What can hang from each mark
H: C R
N: D E
B: D
C: V
X: D
D: M Y
M: D
R: A V
V: F G R
F: D

Each row was made from one small tree. The marks that hang from a mark follow it in brackets, in alphabetical order. Every link used is in the known rows. Write each row's tree.
Known rows
H{C{V{G}} R{A}}: [8,30,16,9,-21,0,-12,26,7,19,-36,11,-21,-3,-4,10,18,-23,29,21,-14,2,10,33,-36,5,10,-13,6,5,-16,20,31,-8,11,-15,22,16,20,26,64,4,10,-12,-7,18,20,13,21,4,6,21,-1,33,-5,5,-2,-24,13,-12,-6,10,-6,-27,-25,-22,9,-11,3]
H{R{A V}}: [29,21,5,11,-30,9,-24,18,7,38,1,9,-40,-13,5,-14,20,-51,43,15,8,15,8,-10,-20,15,8,-2,7,5,-14,54,45,1,11,5,16,25,19,16,69,-9,2,-2,9,-2,12,16,11,-8,7,-2,-26,15,-43,-16,24,-49,-2,-26,-7,16,-1,-18,-9,-29,5,-19,10]
C{V{F G R{A}}}: [3,58,31,-12,19,31,1,14,25,20,-31,-14,19,-7,16,28,69,-22,23,-11,25,2,2,35,-8,-18,-16,3,2,-11,17,22,34,-3,28,-2,21,-10,19,4,27,-2,4,-17,-14,23,10,1,16,-9,9,37,6,-16,-36,-10,12,6,-5,-16,-10,-6,-25,-14,-16,-33,-23,-6,4]
C{V{F G}}: [14,47,24,-9,10,31,23,22,18,15,-31,-15,13,-7,24,20,63,-11,8,-12,32,3,10,41,-6,-10,-27,11,-1,-14,12,40,45,7,18,6,30,-3,29,10,34,-5,20,-9,6,24,13,-1,11,-12,9,39,4,1,-37,-8,15,1,3,-21,-6,0,-26,-19,-16,-29,-10,-7,-1]
H{C R{A V{F{D} G}}}: [12,22,17,14,-30,-12,-29,15,-7,33,-40,17,-29,1,2,-16,15,-17,51,20,-16,-1,11,6,-53,10,25,-27,10,9,-25,25,24,-13,20,-18,14,13,32,31,49,-5,21,-8,-15,15,6,19,22,6,2,-6,-5,36,-5,-9,27,-28,8,-18,-4,18,-12,-23,-17,-28,8,-18,15]
M{D{Y}}: [0,8,-6,-3,-16,9,1,29,26,35,5,-15,8,-29,24,19,46,-17,-20,-1,36,23,26,6,10,-1,-42,16,27,14,-6,57,58,12,11,21,26,-11,7,12,65,-10,-3,-1,23,-10,-8,12,-4,-26,25,10,8,-20,-27,-10,2,-33,7,-28,2,16,-15,-15,-1,-19,14,-19,15]
H{C R}: [9,4,14,12,-29,5,11,35,2,17,-29,12,-15,0,3,-9,7,-32,12,20,1,4,13,19,-40,21,6,-12,-15,6,-29,33,48,8,-9,4,25,33,20,31,49,-16,14,-2,4,19,16,19,28,-2,4,7,-6,33,-4,4,14,-37,5,-29,13,12,5,-33,-19,-12,28,-22,16]
N{D{M Y} E}: [30,11,9,0,-19,1,30,48,75,36,19,-8,10,-33,31,60,33,-32,-14,-9,90,16,2,22,5,32,-36,26,27,23,4,49,76,32,-21,47,24,72,37,14,56,-40,-5,11,29,12,-34,12,3,-14,24,-27,-1,-36,-58,33,14,-1,22,-25,9,-5,23,2,-10,-37,-18,-56,13]
H{C R{V}}: [28,9,10,18,-36,0,-5,27,5,28,-29,17,-33,-3,7,-12,5,-31,30,18,-8,1,4,9,-45,27,12,-17,-18,5,-27,35,39,11,3,-5,29,31,25,37,54,-14,21,-3,3,12,22,22,25,1,1,-6,-7,32,-8,-1,35,-41,5,-31,7,20,4,-26,-15,-16,27,-28,17]
C{V{F{D{Y}} R{A}}}: [-9,44,28,-10,18,35,8,19,28,7,-35,-8,11,-6,15,39,71,-24,7,-17,26,-3,26,24,-1,-14,-33,1,11,4,14,15,38,6,23,0,18,-22,17,16,33,-13,-4,-8,0,14,5,5,10,-10,9,32,7,-27,-43,-13,-8,-22,-5,-31,-11,-7,-21,-16,-7,-41,-12,-28,6]
C{V{F{D{M Y}} R{A}}}: [-11,47,31,-7,16,29,9,20,31,10,-37,-13,11,-9,18,42,71,-24,11,-17,38,-5,29,22,2,-15,-36,-3,15,7,11,14,36,5,20,4,17,-25,18,16,26,-16,-6,-9,3,19,1,5,8,-14,8,33,9,-39,-44,-15,-6,-22,-8,-32,-10,-11,-18,-15,-6,-48,-15,-33,4]
R{A V{F G}}: [32,35,13,2,-24,7,-44,-4,2,53,-22,0,-24,-16,16,-5,46,-13,62,-23,14,11,-2,-14,-16,-4,3,-14,15,-9,3,67,29,-9,35,-9,5,16,30,-5,48,-1,10,-4,3,2,-6,14,-3,-15,-2,-2,-7,-1,-43,-27,47,-24,-2,-17,-20,17,-26,1,-9,-41,-22,1,14]
D{Y}: [2,19,15,-4,-21,11,16,30,18,26,-15,-16,12,-23,21,18,45,-30,-28,-22,44,10,4,-2,7,1,-57,5,5,7,-7,64,55,25,-12,29,18,28,2,22,59,-10,-14,10,29,13,-23,7,0,-34,10,10,10,-22,-43,-17,14,-31,-1,-32,5,10,-22,-18,-9,-36,10,-23,28]
V{F{D{M Y}} G R{A}}: [-40,60,44,-18,14,-5,-17,16,10,26,-38,-22,36,-6,19,11,70,-11,21,-7,57,-7,-2,4,-17,-28,-18,-23,33,11,-1,16,26,-16,15,12,2,-22,11,16,6,7,-6,-9,-30,33,-36,0,18,-16,16,14,13,-36,-35,-28,14,18,-19,-14,-2,-10,-40,-17,-9,-52,-30,-18,18]
N{D{Y}}: [6,10,-11,-4,-19,16,21,37,32,34,11,-2,18,-27,22,37,37,-30,-25,-13,53,18,11,11,0,13,-34,20,15,16,-3,56,68,20,-12,26,31,60,21,13,63,-21,-6,0,32,-1,-18,9,-1,-19,21,-6,-2,-25,-50,16,4,-46,12,-29,10,7,-7,-8,-13,-28,3,-41,18]
C{V{F{D} G R}}: [-7,56,34,-16,24,32,20,24,21,5,-33,-12,25,3,23,24,74,-10,9,-8,36,-1,7,38,-12,-13,-23,5,6,-8,15,14,39,9,24,3,30,-22,20,18,21,6,21,-15,-11,25,11,0,20,-5,11,36,4,-11,-37,-10,1,12,-11,-21,0,-6,-24,-24,-14,-31,-14,-21,-3]
X{D}: [8,5,-4,-1,-35,43,24,23,17,37,11,41,3,-20,21,9,37,-6,9,-13,49,8,18,6,-4,10,-22,8,1,5,-4,64,61,23,8,18,22,28,15,-11,64,-8,30,12,27,-5,3,6,5,-35,5,-1,-7,1,-56,-19,2,-50,9,-29,0,13,-13,-16,-5,-13,7,-14,20]
B{D{M}}: [29,-4,11,-3,-34,1,28,26,21,36,-23,7,2,-25,24,34,51,-23,7,-21,69,21,11,5,6,9,-43,-4,22,4,-12,75,62,16,-1,32,16,31,23,-6,43,-19,2,-16,28,-2,-5,-4,5,-30,27,-22,-17,-22,-49,-20,6,-42,-14,-28,8,1,3,-27,8,-31,8,-9,16]
B{D{M Y}}: [16,4,15,-3,-33,-11,30,26,25,39,-25,-3,12,-36,25,42,54,-28,-16,-19,71,13,9,1,13,4,-64,-8,32,15,-16,70,55,18,-7,40,16,26,15,6,47,-18,-13,-11,25,8,-26,-8,1,-39,32,-27,-1,-38,-50,-22,8,-42,-9,-31,7,1,-9,-24,9,-44,12,-14,27]
X{D{M Y}}: [-8,18,3,1,-35,19,26,24,26,41,3,21,11,-34,25,22,41,-12,-9,-9,73,-4,18,0,11,0,-49,-4,13,22,-12,55,53,23,-4,32,20,13,8,4,55,-11,14,14,29,6,-26,5,-2,-50,14,-1,9,-34,-58,-25,7,-47,11,-33,-6,3,-20,-14,-2,-38,4,-29,29]
F{D{M Y}}: [-16,17,19,-9,-19,3,20,38,12,13,-23,-14,0,-12,28,21,54,-4,-14,-21,73,6,23,-10,5,-4,-59,-5,34,22,-15,50,54,24,-18,24,17,1,7,28,46,-2,3,18,31,11,-32,8,-4,-23,16,7,-1,-25,-49,-25,-16,-37,-12,-32,6,-1,-10,-20,-3,-49,9,-49,12]

Write each row's tree
[-2,29,28,-3,-6,18,4,21,13,12,-57,5,8,3,10,31,46,4,20,-17,5,-3,12,33,-29,-4,-9,-14,-2,-2,0,15,30,3,19,-15,20,2,22,15,34,-1,17,-10,-9,24,11,9,16,2,0,22,15,4,-5,0,2,-10,3,-21,0,5,-15,-18,-19,-25,-2,-17,10] => H{C{V{F{D} G R{A}}}}
[-13,52,43,-15,16,18,5,18,13,28,-30,-20,46,-2,23,-5,61,-22,15,-3,43,0,-19,20,-26,-12,-6,-8,-10,-11,4,29,38,-1,15,18,16,1,18,7,-2,0,11,-16,-30,36,-6,3,31,-16,11,22,8,-17,-27,-15,42,26,-22,-18,9,-5,-32,-21,-13,-25,-21,-1,22] => V{F G R}
[-37,55,43,-19,15,3,-15,12,6,26,-35,-13,39,-3,17,4,71,-11,16,-8,41,-3,-5,3,-23,-26,-13,-17,29,5,3,19,25,-13,20,8,2,-14,12,13,16,12,-2,-8,-30,29,-30,-1,19,-12,12,12,12,-25,-34,-24,14,19,-20,-12,-1,-5,-43,-17,-9,-45,-27,-11,23] => V{F{D{Y}} G R{A}}
[-27,51,40,-19,14,12,-18,14,2,24,-35,-8,33,4,17,0,68,-6,31,-9,37,2,-2,5,-27,-22,2,-13,23,0,3,23,29,-15,25,3,2,-13,17,4,9,11,9,-11,-31,25,-16,2,24,-7,7,14,3,-14,-33,-23,12,17,-22,-11,2,-3,-33,-18,-10,-36,-28,-8,13] => V{F{D} G R{A}}
[-8,32,32,-5,5,30,-12,10,17,29,-28,-7,21,-6,12,12,53,-39,28,-15,29,4,14,-1,-13,-10,-4,-9,-7,0,5,30,40,-7,14,9,0,6,19,-5,11,-28,-15,-9,-13,17,-2,13,18,-17,2,17,0,-31,-36,-18,27,-22,-18,-31,-3,-6,-14,-12,-5,-31,-22,-7,23] => V{F R{A}}
[29,30,13,4,-21,4,-2,26,5,33,0,2,-23,-6,16,-25,26,-41,31,25,19,13,-11,7,-26,16,6,2,-2,-1,-15,48,47,10,5,13,32,21,18,27,55,2,22,-4,0,12,14,12,21,-9,11,-1,-22,25,-38,-13,37,-21,-4,-22,4,17,-7,-27,-12,-21,11,-20,7] => H{R{V{G}}}
[17,25,17,16,-31,-12,-31,11,-3,39,-36,13,-29,-3,1,-15,12,-24,52,18,-19,-1,6,8,-50,12,26,-28,1,5,-23,29,23,-13,19,-14,14,19,32,25,48,-8,16,-9,-16,18,10,19,24,3,0,-4,-4,33,-4,-5,39,-29,9,-19,-6,18,-12,-21,-18,-27,8,-10,18] => H{C R{A V{F G}}}
[-28,50,43,-22,21,18,8,21,5,17,-34,-13,43,7,25,-5,68,-6,14,-5,48,-2,-8,15,-30,-14,-6,-8,8,-5,0,19,39,0,17,12,16,-13,18,14,1,10,21,-9,-29,33,-12,0,30,-6,12,17,3,-10,-32,-19,20,25,-26,-18,12,-4,-32,-26,-11,-29,-17,-15,13] => V{F{D} G R}
[6,29,26,0,-7,19,2,19,15,16,-54,0,9,-3,9,31,42,-3,20,-17,3,-3,6,35,-27,-4,-8,-15,-11,-5,1,20,31,3,17,-12,22,12,22,13,32,-5,12,-12,-8,26,15,11,16,-4,0,25,16,1,-2,2,13,-9,5,-20,-1,5,-15,-16,-20,-23,-3,-9,14] => H{C{V{F G R{A}}}}
[9,21,21,4,-10,27,6,20,18,15,-53,4,2,-3,9,37,40,-12,19,-21,-1,-2,19,30,-24,2,-11,-13,-17,-3,2,20,33,6,14,-12,18,14,23,13,32,-19,5,-9,0,20,18,16,14,-5,-4,23,16,-4,-6,3,10,-28,6,-30,-2,3,-6,-15,-16,-22,2,-15,15] => H{C{V{F R{A}}}}
[4,31,24,7,-6,5,13,28,7,12,-44,3,-5,1,6,1,21,-25,14,27,-7,-7,13,46,-44,7,6,-12,-11,2,-18,12,37,-2,7,-4,32,4,32,38,36,-11,24,-14,-14,32,24,10,33,6,8,25,4,35,-1,8,16,-8,14,-24,4,5,-11,-35,-24,-18,17,-15,7] => H{C{V{F G}} R}
[15,10,17,15,-26,-1,-1,23,-2,24,-39,16,-25,3,8,-17,13,-24,29,20,-7,-5,20,8,-52,25,14,-20,-10,8,-28,21,37,6,8,-7,23,14,35,40,38,-21,27,-4,-6,17,17,21,29,6,2,-6,-6,33,-6,-4,32,-37,5,-34,4,17,0,-29,-14,-21,25,-31,18] => H{C R{V{F{D}}}}
[-14,61,37,-15,23,21,21,26,28,8,-38,-23,27,-6,25,31,75,-11,2,-8,49,-7,7,37,-6,-17,-36,-1,11,1,10,11,35,7,18,9,29,-27,16,24,17,3,11,-11,-11,33,-3,-1,17,-13,18,37,12,-30,-38,-13,3,11,-7,-22,-4,-11,-27,-21,-12,-43,-15,-29,2] => C{V{F{D{M Y}} G R}}
[-2,31,24,5,-6,4,16,31,3,6,-45,8,-5,6,7,-1,26,-17,12,27,-5,-9,20,44,-45,4,5,-11,-1,4,-21,8,36,0,9,-4,31,-3,33,40,36,-7,28,-10,-12,31,20,9,34,9,9,23,3,38,-1,6,5,-12,10,-22,5,5,-10,-35,-23,-21,18,-23,3] => H{C{V{F{D} G}} R}
[13,15,15,5,-17,26,4,23,23,12,-46,7,-5,-5,7,39,37,-10,17,-21,2,3,11,27,-19,3,-14,-10,-14,-2,1,28,38,14,11,-14,22,23,12,14,49,-9,5,-8,8,14,22,16,10,-6,-3,21,12,-3,-8,5,0,-32,4,-26,-1,7,0,-16,-17,-19,5,-20,12] => H{C{V{R{A}}}}
[-28,34,36,-14,15,26,17,22,15,11,-34,-10,36,0,23,10,66,-26,-6,-12,45,-5,17,1,-18,-4,-29,-7,3,9,-3,19,42,11,5,19,9,-12,17,23,7,-21,-2,-1,-10,23,-15,7,23,-15,7,12,10,-31,-37,-17,13,-11,-21,-38,10,-8,-22,-23,-2,-37,-5,-34,25] => V{F{D{Y}} R}
[-31,55,44,-17,14,4,-17,13,6,27,-37,-16,31,-1,19,5,67,-6,36,-8,54,-2,-1,3,-22,-24,-4,-21,25,4,1,18,30,-15,20,6,3,-19,19,6,2,7,5,-10,-31,29,-23,3,22,-11,13,16,2,-26,-34,-26,14,16,-23,-12,-1,-12,-28,-18,-8,-44,-33,-13,12] => V{F{D{M}} G R{A}}
[-1,45,31,-14,-3,12,-24,21,15,34,-14,-9,20,-7,11,9,55,-21,31,-13,37,17,-29,5,-14,-13,-3,-5,8,-7,7,43,38,-2,13,7,12,25,-6,-4,44,25,-4,-12,-16,18,-7,6,16,-16,9,13,-4,-17,-33,-16,15,9,-22,-6,3,5,-21,-13,-14,-25,-23,1,15] => V{G R{A}}
[13,12,12,18,-32,-4,-25,14,-4,30,-38,21,-36,-2,1,-11,10,-23,48,15,-18,-2,25,1,-48,16,21,-26,5,11,-25,27,29,-8,16,-17,12,13,33,29,49,-19,16,-5,-6,10,11,21,21,6,0,-6,-7,30,-8,-7,25,-47,9,-30,-4,17,-1,-21,-15,-28,14,-24,17] => H{C R{A V{F{D}}}}
[-14,35,30,-18,2,15,14,21,-8,21,-33,-10,23,3,29,-12,60,7,11,-12,45,6,8,11,-24,-10,-15,-1,18,-5,-6,47,49,1,10,14,15,-5,34,12,18,4,33,1,-4,24,-15,0,18,-9,8,16,-1,15,-36,-19,15,9,-11,-17,7,3,-34,-23,-13,-28,-9,-9,8] => V{F{D} G}
[-1,21,16,11,-16,8,-5,22,6,12,-45,16,-22,2,-3,11,22,-26,28,18,-17,-5,38,29,-40,3,9,-17,6,10,-19,12,33,-9,13,-17,17,0,33,32,49,-19,9,-10,-4,17,19,14,23,9,2,20,-3,30,-8,3,-7,-39,15,-26,-7,4,-3,-28,-18,-26,11,-20,6] => H{C{V{F{D}}} R{A}}
[11,27,20,-1,-15,19,-1,24,19,16,-46,4,0,-5,9,35,39,-2,20,-20,2,4,-2,32,-23,0,-12,-10,-9,-6,1,26,34,8,13,-13,25,21,11,12,48,7,11,-11,-2,19,16,11,13,-5,2,21,14,3,-4,3,4,-12,4,-17,0,9,-9,-18,-22,-20,1,-11,11] => H{C{V{G R{A}}}}
[15,15,19,2,-13,28,18,31,21,9,-45,6,4,-2,10,38,35,-10,8,-21,7,2,9,31,-21,10,-17,-6,-22,-4,1,25,42,19,7,-8,28,21,12,17,44,-10,9,-7,9,17,24,16,14,-6,-1,21,13,-2,-7,6,4,-27,3,-29,6,7,1,-20,-17,-15,11,-23,13] => H{C{V{R}}}
[-36,55,47,-23,20,8,8,23,7,18,-37,-19,51,1,24,-1,72,-10,-2,-4,49,-6,-8,14,-25,-16,-22,-11,15,3,1,16,34,0,12,19,14,-16,13,23,5,9,9,-6,-29,35,-24,-2,29,-13,16,14,15,-22,-30,-20,20,28,-22,-19,11,-6,-40,-25,-9,-38,-15,-18,21] => V{F{D{Y}} G R}
[25,21,10,6,-26,12,-34,0,4,44,-26,5,-37,-13,19,7,47,-11,58,-29,26,9,27,-27,-10,1,-9,-17,24,5,-1,58,35,-5,29,-10,2,4,31,0,46,-17,9,4,17,-8,-8,17,-7,-13,-2,-5,-12,-13,-49,-30,28,-53,-6,-30,-18,11,-11,-2,-1,-48,-16,-22,12] => R{A V{F{D{M}}}}
[5,24,22,11,-26,-13,-4,23,-2,27,-41,7,-13,-1,11,-17,17,-19,23,24,-5,-8,5,15,-53,17,7,-25,0,9,-28,20,29,2,8,-5,26,9,29,47,42,-6,28,-5,-13,24,4,14,29,2,9,-6,5,30,-3,-6,37,-16,9,-25,4,18,-16,-28,-17,-28,21,-28,20] => H{C R{V{F{D{Y}} G}}}
[-25,44,36,-16,-1,-3,14,23,0,23,-37,-25,27,-8,32,-1,62,5,-2,-9,65,-2,7,10,-16,-17,-35,-12,27,5,-11,39,43,1,0,22,13,-14,29,24,13,3,18,3,-2,32,-34,-2,13,-19,15,16,11,-9,-37,-24,18,11,-9,-20,4,-5,-37,-22,-11,-47,-9,-20,15] => V{F{D{M Y}} G}
[-5,22,24,2,-9,22,8,23,19,9,-57,4,6,-2,10,39,47,-6,5,-20,4,-6,25,25,-24,-1,-21,-15,-3,5,-2,15,31,8,14,-13,18,5,19,23,37,-16,4,-6,3,20,7,14,12,-5,0,20,22,-9,-9,-2,0,-27,6,-30,-4,3,-12,-18,-15,-30,4,-27,17] => H{C{V{F{D{Y}} R{A}}}}
